Each row comes from the steps of one walk. Every step used is in the known rows, and no mark comes twice. Write the walk behind each row, first mark first.
Known rows
neguk/masap: [-0.62  0.85 -0.07 -1.09  0.98 -3.37  0.83 -5.35 -2.43  4.18  1.17 -2.58
 -4.30 -1.98  0.65  2.75 -3.95 -3.18  0.86  3.51  0.44 -1.67 -2.58  0.21
 -4.29  0.60  1.82 -1.22  1.12 -4.07]
neguk/funonul/vamod: [-1.46 -2.05 -1.81 -3.35 -1.41 -0.84  0.35 -2.42 -0.79  2.40  0.44 -3.01
  1.69 -0.23  1.25 -0.88 -0.64 -1.63 -0.01  3.81  3.14  0.05  5.63  2.25
 -3.01  1.13  1.89 -0.20  1.33 -3.22]
vamod/daku/funonul: [-0.36  0.28 -0.38 -2.17 -1.36 -0.48  2.56 -1.73  0.03  6.65  0.71 -4.31
  1.01 -1.87 -0.42 -1.51  0.71 -1.65  0.51  1.48  1.67  0.05  2.33  1.56
 -2.72  0.82  2.64  0.21  1.81 -2.42]
vamod/daku/funonul/pepaz/fezil: [-2.01 -1.46  2.62 -0.84 -3.21  0.12 -0.18  2.96 -0.94  6.78  0.35 -3.75
  4.07 -1.28 -0.83 -4.08  0.52 -2.91  0.67 -2.02  1.13 -2.00  0.73  2.35
 -0.86  0.72  0.68  1.04  0.27 -3.27]
duso/pepaz/vamod: [-3.49  1.88 -1.74  2.16 -0.19  0.74 -1.16  0.86 -1.40  1.98  0.30 -0.11
  0.73  0.70  0.00 -1.26  0.32  2.26  3.74 -0.09 -0.01 -0.67 -2.23  3.36
 -1.48  1.30 -0.26 -2.72  3.23 -3.66]
daku/vamod/funonul/pepaz: [-2.00  0.10 -0.50  1.93 -3.27 -0.34 -2.18 -0.19 -1.36  2.29 -0.90 -0.67
  2.40  0.16  0.05 -1.79 -0.81  1.84  1.63  0.51  3.46  0.99 -0.15  2.03
 -0.07  1.89  1.64  0.62  0.92 -3.52]
fezil/pepaz/masap: [-2.50  3.36 -1.09 -1.65  0.04 -1.18 -0.69 -3.00 -2.67  2.18  0.57  2.50
 -2.57 -0.01  0.24 -1.55 -0.84 -4.59  3.17  0.73 -1.87 -4.40 -4.03  1.21
 -2.00  1.12 -0.80 -1.71  3.18 -4.26]
lofut/daku/vamod/neguk/masap/pepaz: [-0.67  4.68  2.78 -4.30  4.39 -0.27  2.25 -2.20 -0.58 -0.45  0.36  3.57
 -1.03 -2.57 -0.36 -0.20 -0.82  4.82  1.48  0.15  1.87 -0.18 -2.99  0.91
 -1.85 -1.60  1.50 -1.53  0.11 -3.32]
lofut/daku/funonul/pepaz/masap/neguk: [-3.07  3.96 -0.55 -4.60  0.21 -0.33  0.46 -2.87  1.38 -0.62 -0.09  3.07
 -1.23 -1.97 -2.69 -2.40 -0.24 -0.64 -1.25  0.39  1.20  0.23 -0.75  3.14
 -1.35  0.25  0.02 -1.75  1.65 -2.28]
duso/pepaz/masap/neguk/vamod: [-2.73  2.84 -0.39  2.09  3.31  0.43  0.33 -0.08  0.10  0.17 -0.62  4.51
 -2.65  0.79 -0.66 -1.51 -1.36 -0.61  1.95 -0.83  0.60 -1.78  1.50  3.10
  0.32 -0.07 -0.22 -2.31  1.33 -1.31]
fezil/pepaz/masap/neguk/funonul/vamod: [-2.58  1.81 -1.38 -3.59  0.69 -0.87  0.27 -1.05 -0.52 -2.18 -1.17  5.10
 -0.69  1.54  0.19 -3.32 -1.29 -0.64  0.98 -0.36  2.23 -1.87  2.90  3.10
  0.65  0.03 -0.30 -0.44  1.29 -2.23]
vamod/funonul/pepaz/duso: [-2.39  1.40 -1.91 -2.49 -5.08  0.09 -2.69  1.24 -1.44  2.28 -0.21  0.31
  1.58  1.36 -0.16 -1.86 -1.17 -4.64  0.92  0.04  1.17 -2.70 -1.29  3.84
  0.90  1.61  0.84  0.63  1.97 -5.38]
daku/funonul/pepaz: [-1.48 -0.21 -0.61 -0.73 -2.67 -1.59 -2.17 -1.54 -1.97  3.04 -0.36 -2.72
  2.85 -0.41 -0.71 -0.67 -0.86 -2.99  0.62  0.87  1.69  0.37 -0.73  0.66
 -3.10  2.34  0.54  0.15  1.05 -3.26]
neguk/funonul: [ 0.00 -1.92 -1.03 -3.49 -0.55 -1.16  0.69 -2.88 -0.53  4.32  1.42 -3.79
  1.36 -0.97  0.62  0.33 -0.38 -2.15  0.42  3.60  1.17 -0.88  4.34  1.71
 -4.42  2.32  2.91 -0.45  3.78 -2.88]
funonul/vamod: [-2.01 -0.63 -1.67  0.13 -0.60 -0.76  0.11 -3.47 -1.80  2.14 -0.25 -3.82
 -0.17 -0.76  0.70  0.72  0.06 -0.91  0.91  3.75  1.96 -0.67 -0.58  2.28
 -2.88  0.64  0.26 -2.63  1.10 -4.58]
duso/pepaz/masap/neguk: [-2.40  3.36 -0.78 -1.43  2.72  0.00  0.02 -0.66  0.42  0.35 -1.24  2.51
 -3.64 -0.18 -1.34  0.28 -1.13 -2.00  2.39 -0.47 -0.90 -3.04 -2.47  4.14
  0.29  0.45 -0.96 -3.75  3.38 -2.72]
lofut/daku/funonul/vamod: [-2.38  0.67 -1.96 -4.70 -2.47  0.06  2.04 -3.51  0.22  2.87  1.10 -2.65
  1.37 -2.61 -0.49 -2.57  1.82  0.42 -0.54  3.32  2.48  1.42  2.51  2.15
 -4.41 -0.04  1.12 -1.43  1.01 -3.23]
fezil/pepaz/masap/neguk: [-1.57  3.40 -0.69 -0.17  2.55 -1.19  0.59 -2.51 -1.12 -0.80 -1.03  3.41
 -3.16  0.35 -0.74 -0.49 -0.43 -0.79  2.46 -0.67 -0.77 -3.40 -4.72  2.57
 -0.59  0.72 -1.03 -2.79  3.52 -3.19]
lofut/daku/funonul: [-0.73  0.89 -1.31 -4.90 -1.70 -0.32  2.30 -3.97  0.43  4.84  1.98 -3.43
  0.98 -3.47 -0.97 -1.24  1.94 -0.45 -0.02  3.15  0.61  0.44  0.88  1.52
 -5.63  1.02  2.11 -1.45  3.44 -2.87]
lofut/daku/funonul/pepaz/vamod/neguk/masap: [-3.57  3.26  1.83 -2.08  0.34 -0.23  1.08 -2.61 -0.64 -0.55  0.75  3.37
 -0.39 -1.94 -1.14 -4.15 -2.00  3.62 -0.84  0.61  4.43  3.09 -1.89  2.18
 -2.48 -1.93  1.15  0.95 -0.90 -3.60]
masap/pepaz: [-0.04  1.60 -0.51 -1.33  0.77 -0.83 -0.93 -0.78 -1.87  1.69 -0.01 -2.12
  1.69  0.10 -0.15  3.18  0.12 -1.25  2.82  1.62 -0.76 -2.63 -2.91  1.05
 -3.04  2.33  0.63 -2.16  2.78 -4.45]
vamod/neguk/masap/pepaz/duso: [-0.32  3.60  1.32 -4.68  1.95 -0.59  1.25 -0.05 -1.77 -0.06 -0.31  4.24
 -2.24  1.19  0.18  1.30 -2.35 -3.35  1.85  0.07  0.51 -4.45 -3.89  1.57
  0.88 -0.72  0.46 -0.91  0.90 -4.48]
lofut/daku/vamod: [-1.80  1.44 -0.91 -1.63  0.97  0.03  1.95 -4.17  0.22  3.54  1.69 -2.11
 -0.11 -3.17 -0.20 -1.24  2.25  4.41  1.06  2.06  0.54  0.41 -0.82  1.62
 -3.63  0.86  1.91 -3.37  3.19 -2.79]
vamod/pepaz/fezil: [-0.95 -1.66  3.72  0.71 -0.37 -1.12  0.28  2.17 -1.68  5.02  0.64 -1.94
  1.73 -1.02  0.26 -0.61  0.55 -2.19  0.69  0.04 -0.08 -4.69 -2.41  2.66
 -2.83  1.58 -0.36 -0.60  2.63 -3.97]
pepaz/masap/neguk/funonul/vamod/daku/lofut: [-2.37  1.72  0.29 -4.63  1.61  0.18  3.38 -1.41  2.40  2.58 -0.96  4.29
 -2.76  0.08  1.38 -2.41  0.25  0.04 -1.73  1.45  3.29  0.40  4.58  3.34
  0.35 -1.11  2.23 -4.37  0.75 -6.18]
lofut/daku: [-1.11  1.81 -0.85 -4.00  0.92 -0.41  1.21 -4.91 -0.35  3.36  1.90 -4.46
 -0.51 -4.21 -0.77  0.20  1.31  0.17  0.45  2.93 -0.55 -1.02 -2.32  2.67
 -6.08  0.60  1.67 -3.35  4.02 -4.69]

Which walk is each row?
[-0.89  2.56 -1.99 -3.38 -1.10  0.19 -0.61  1.19 -1.40  1.57  0.43  1.04
  1.06  2.21  0.08  1.57  0.70 -3.41  2.74  0.19 -1.60 -4.95 -2.98  1.80
  0.37  2.15  0.09 -2.59  3.08 -4.33] : masap/pepaz/duso
[-3.45  0.00 -1.71  3.09 -3.15 -0.27 -1.31 -0.52 -1.47  1.58  0.19  0.27
  2.90  1.72 -0.50 -1.96 -0.19  1.44  0.97  1.46  3.06  2.04 -0.40  1.18
 -1.20  2.17  0.66 -0.04  1.08 -2.72] : daku/funonul/pepaz/vamod
[-1.44  1.43 -0.93  0.04  2.66 -0.53  2.78 -4.58  0.73  0.96 -0.36  0.97
 -4.84 -0.38 -0.73  2.03 -0.41 -1.28  0.28  3.52  0.40 -2.19 -1.99  2.87
 -0.82  0.53  0.41 -3.96  3.74 -2.55] : pepaz/masap/neguk
[-2.44  2.37  0.25 -5.11 -1.99 -0.97  0.19 -0.46 -0.47  1.45  0.30  0.11
  2.56 -2.28 -0.61 -3.71  0.76  0.27 -1.48  0.52  3.34  0.74  1.65  2.86
 -3.99  0.06  0.08  0.75 -0.45 -3.06] : lofut/daku/funonul/vamod/pepaz
[-2.56  1.68  1.02  0.54  1.79  0.26 -0.09  1.67  1.11  0.86 -1.17  2.84
  2.50  0.84  0.47 -2.78  0.52  6.59 -1.08 -2.58  3.91  3.04  0.25  3.64
 -0.44  0.77  2.69 -3.53  1.31 -6.55] : masap/neguk/funonul/pepaz/vamod/daku/lofut
[-0.04 -2.47  1.46 -1.36  1.79  0.90  3.35 -2.28  0.54  2.29  0.05 -0.47
  2.20 -0.59  0.96 -1.99  1.91  3.77  0.53  2.82  4.24  0.92  5.06  1.84
 -1.30  0.43  3.02 -0.48  3.24 -1.27] : daku/vamod/neguk/funonul
[-2.06  5.20  1.69  2.15  3.90 -0.36  1.77 -0.32 -0.35  2.26 -0.72  6.73
 -2.65  0.42  1.18 -3.89  0.55  1.56  1.26 -3.56  0.74 -1.21 -2.22  1.47
 -0.55 -1.04  1.11 -4.20  0.78 -6.46] : fezil/pepaz/masap/neguk/vamod/daku/lofut
[-1.13  0.17  0.83 -1.16  1.82  2.14  1.69  1.59  0.18 -1.21  0.10  2.82
  3.95  2.09  0.35 -0.64  1.47  4.62  1.84  2.00  3.32  0.12  3.03  2.88
 -0.95  0.48  1.92 -0.11  3.23 -2.93] : masap/pepaz/vamod/neguk/funonul
[-2.13  1.21  0.72  1.77 -1.27 -0.71 -1.35  0.50 -1.71  4.21  0.13 -1.69
  3.84 -0.54 -0.33 -4.55 -1.06 -1.19 -0.16 -1.64  3.85  1.64  4.24  1.17
 -1.81  0.62  2.15  2.70 -2.20 -2.05] : neguk/vamod/daku/funonul/pepaz
[-1.14  1.06  0.60  2.48  1.71 -0.18  1.42 -2.04 -1.21  5.19  1.31 -3.68
  0.12 -1.55  0.57 -1.86 -0.11  0.11  0.61  0.92  1.98 -0.28  3.00  2.09
 -2.94 -0.08  2.91 -0.16  0.24 -3.02] : neguk/vamod/daku
[-0.04  2.83  0.33 -2.46  1.36 -3.01 -0.81 -2.20 -2.94  1.93  0.44 -0.02
 -2.14 -0.27  0.30  3.81 -4.15 -2.73  2.34  1.95 -0.32 -2.69 -3.52 -0.32
 -2.99  1.22  1.03 -0.76  0.29 -4.35] : neguk/masap/pepaz
[-0.95 -0.16  1.02 -2.54  1.45 -1.72 -0.10  1.07 -0.01 -1.58 -1.88  0.76
  2.45  0.38  0.02 -1.05 -1.25  2.38 -1.85 -0.53  5.12  0.28  4.06  4.20
 -1.28  0.93  0.78  0.75  0.22 -2.04] : masap/neguk/funonul/vamod/pepaz
[-1.65  2.64 -1.08  0.65 -2.14 -0.79  0.44  0.86 -1.33  1.29  0.74  3.58
 -1.54  2.19  0.71  1.60 -4.12  1.80  2.57  2.96  2.25 -0.22 -0.40  1.28
 -0.61  0.47  2.35  1.52  0.34 -4.23] : neguk/masap/pepaz/vamod/funonul
[-3.11  1.47 -2.03  1.71 -3.21  1.56 -0.64  2.66 -0.45  2.51 -0.01  0.66
  1.41  1.16  0.04 -2.23 -0.35  2.21  3.73  0.49  1.47 -0.06  0.22  4.49
 -0.62  0.84  1.08 -0.18  3.36 -4.25] : duso/pepaz/vamod/funonul
[-0.11 -0.69 -0.14  5.14  3.31 -0.41  2.07 -3.03 -0.21  1.00 -0.28 -1.77
 -0.32 -0.18 -0.30  1.15  0.42  3.49  0.23  1.20  2.81  0.58  0.88  2.15
 -2.83  0.80  2.15 -2.43  2.05 -1.75] : masap/neguk/vamod
[-0.52 -2.01  4.38  5.71  2.51 -0.42  1.66  3.18 -0.32  1.92 -0.45  0.99
  1.99  0.31 -0.14 -1.40  0.60  2.91 -0.47 -1.76  2.53 -2.45  0.52  3.05
 -1.43  0.62  0.36 -0.32  1.02 -1.56] : masap/neguk/vamod/pepaz/fezil
[-1.90  3.03 -0.34  3.61  2.99 -0.77  0.77 -1.94 -1.31 -0.93 -0.50  5.40
 -2.38  1.35 -0.15 -2.35 -0.71  0.39  1.95 -1.01  0.90 -2.14 -0.90  1.77
 -0.64  0.20 -0.18 -1.42  1.55 -2.05] : fezil/pepaz/masap/neguk/vamod
[-2.02  0.03  0.02  3.40 -2.63 -0.39 -2.70 -0.09 -2.12  2.36 -0.11 -1.06
  2.76  0.21  0.13 -2.08 -2.10 -1.14  0.64  0.93  3.58  0.82  2.33  2.22
 -2.26  1.17  2.18  2.26 -0.32 -4.24] : neguk/vamod/funonul/pepaz
[-1.64 -1.46  1.68 -0.33 -0.73  0.58 -0.62  3.00 -1.18  5.65  0.45 -3.10
  1.90 -1.15 -0.10 -1.27  0.99 -2.73  3.84 -1.21 -2.38 -4.59 -2.16  3.07
 -2.14  1.04 -0.89 -2.52  3.59 -4.11] : duso/pepaz/fezil
[-0.61 -0.64  0.19 -1.91  1.61 -1.60 -1.81 -1.10 -0.37 -0.76 -1.36 -1.71
  2.75 -0.29 -1.15  0.11 -1.56  0.95 -0.55 -0.71  2.75  0.41  1.14  3.30
 -2.17  2.20  1.57 -0.60  2.06 -2.71] : masap/neguk/funonul/pepaz
[-0.69 -1.14 -1.31  1.85 -2.79  0.26  1.87 -1.57 -0.01  4.54  0.28 -1.61
  0.53 -0.19  0.74 -0.38  0.70  2.64  1.92  3.28  2.84  0.55  2.08  1.72
 -1.11  1.50  3.11 -0.37  3.01 -2.59] : daku/vamod/funonul
[-1.34  1.99  0.62  2.59  1.86 -0.79  0.62  2.02 -0.55 -0.54 -0.61  4.33
  0.35  2.25 -0.07 -1.72 -0.01  1.08 -1.05 -2.55  2.89 -2.40  0.25  3.55
  1.13  0.93  0.46 -0.48  0.90 -1.52] : masap/neguk/vamod/pepaz/duso
[-0.91 -1.62  3.92 -2.23 -0.98  0.23  3.13  2.52 -0.92  1.88 -0.81  2.51
  1.31  0.93  0.46 -1.04 -1.38 -1.42  1.47  1.11  3.28 -2.05  1.19  0.72
  0.14 -1.86 -0.22  1.20 -1.97 -3.01] : daku/funonul/vamod/neguk/masap/pepaz/fezil
[-1.47  2.63 -2.03 -2.38 -1.71 -0.87 -1.18 -0.07 -2.96  2.07  0.38  1.14
  0.68  1.32  0.50 -2.34  0.86 -3.46  3.34 -2.13 -1.97 -5.10 -4.85  1.96
 -0.52  1.80 -0.68 -1.79  3.77 -4.63] : fezil/pepaz/duso
[-2.30  1.24 -0.57 -1.15  0.21 -0.27  0.91 -2.15 -1.33  3.49 -0.42 -4.59
 -0.23 -1.82  0.40 -1.36 -0.11 -0.37  0.53  1.15  2.48 -0.67  0.49  3.52
 -1.82 -0.56  1.21 -1.57 -0.15 -4.64] : funonul/vamod/daku
[-4.10  4.10 -0.10 -6.60 -2.22 -0.66  1.07 -1.11  0.29  1.50  0.97  4.76
 -1.11 -1.49 -0.53 -4.35 -0.37 -3.29 -1.66  2.39  2.66 -0.96  2.76  2.82
 -1.90 -0.63 -0.68  0.51 -0.65 -2.73] : lofut/daku/funonul/vamod/pepaz/masap
[-3.44  3.77  0.42 -6.37  1.64  0.61  0.77  2.30  2.04  2.00 -1.83  5.78
 -1.51  0.17  0.82 -4.22 -0.28 -0.70  0.34 -2.39  2.07 -0.54  3.82  4.44
  1.51 -1.37  0.73 -4.11  0.35 -6.23] : duso/pepaz/masap/neguk/funonul/vamod/daku/lofut
[-2.00  1.61 -0.63 -4.97  1.84 -0.03  0.24  0.42  1.44  0.66 -0.52  3.43
 -1.63  0.38 -1.05 -1.31 -1.59 -2.69  1.41 -0.21  0.01 -2.37  3.69  3.94
  0.01  1.02  0.51 -1.51  3.59 -1.33] : duso/pepaz/masap/neguk/funonul
[-3.38  4.15  1.24  2.61  3.55 -0.21 -0.28 -0.92 -0.38 -0.09 -0.72  3.15
 -2.05 -0.09 -1.15 -3.03 -2.27 -0.07 -0.75 -1.91  2.81 -0.43  0.93  3.58
  1.40 -0.80  0.93 -0.44 -1.57 -2.41] : funonul/pepaz/masap/neguk/vamod/daku
[-1.52 -2.24  3.46  2.99 -0.36 -0.60  0.94  2.73 -1.00  4.86  0.49  0.36
  2.11 -0.15  0.80 -1.83  1.28  2.04  1.32 -0.69  1.12 -3.21 -0.91  1.39
 -0.39  1.67  0.06 -0.89  1.82 -1.98] : daku/vamod/pepaz/fezil
[-0.25 -1.50  1.74 -0.22 -0.56  0.42  0.53  2.27 -1.20  4.07  0.77 -2.34
  2.77  0.32  0.10  1.83  1.37 -1.63  3.27  0.96 -1.84 -4.97 -2.55  1.42
 -2.16  1.87 -0.12 -2.41  3.34 -4.35] : masap/pepaz/fezil
[ 0.41 -2.13  1.56 -3.60  1.91  0.56  2.42 -2.74  0.12  2.41  0.18 -2.64
  1.67 -1.67  0.35 -0.55  1.10 -0.59 -0.02  3.24  2.97 -0.52  3.55  3.02
 -4.00  0.36  2.42 -0.16  4.08 -3.24] : vamod/neguk/funonul
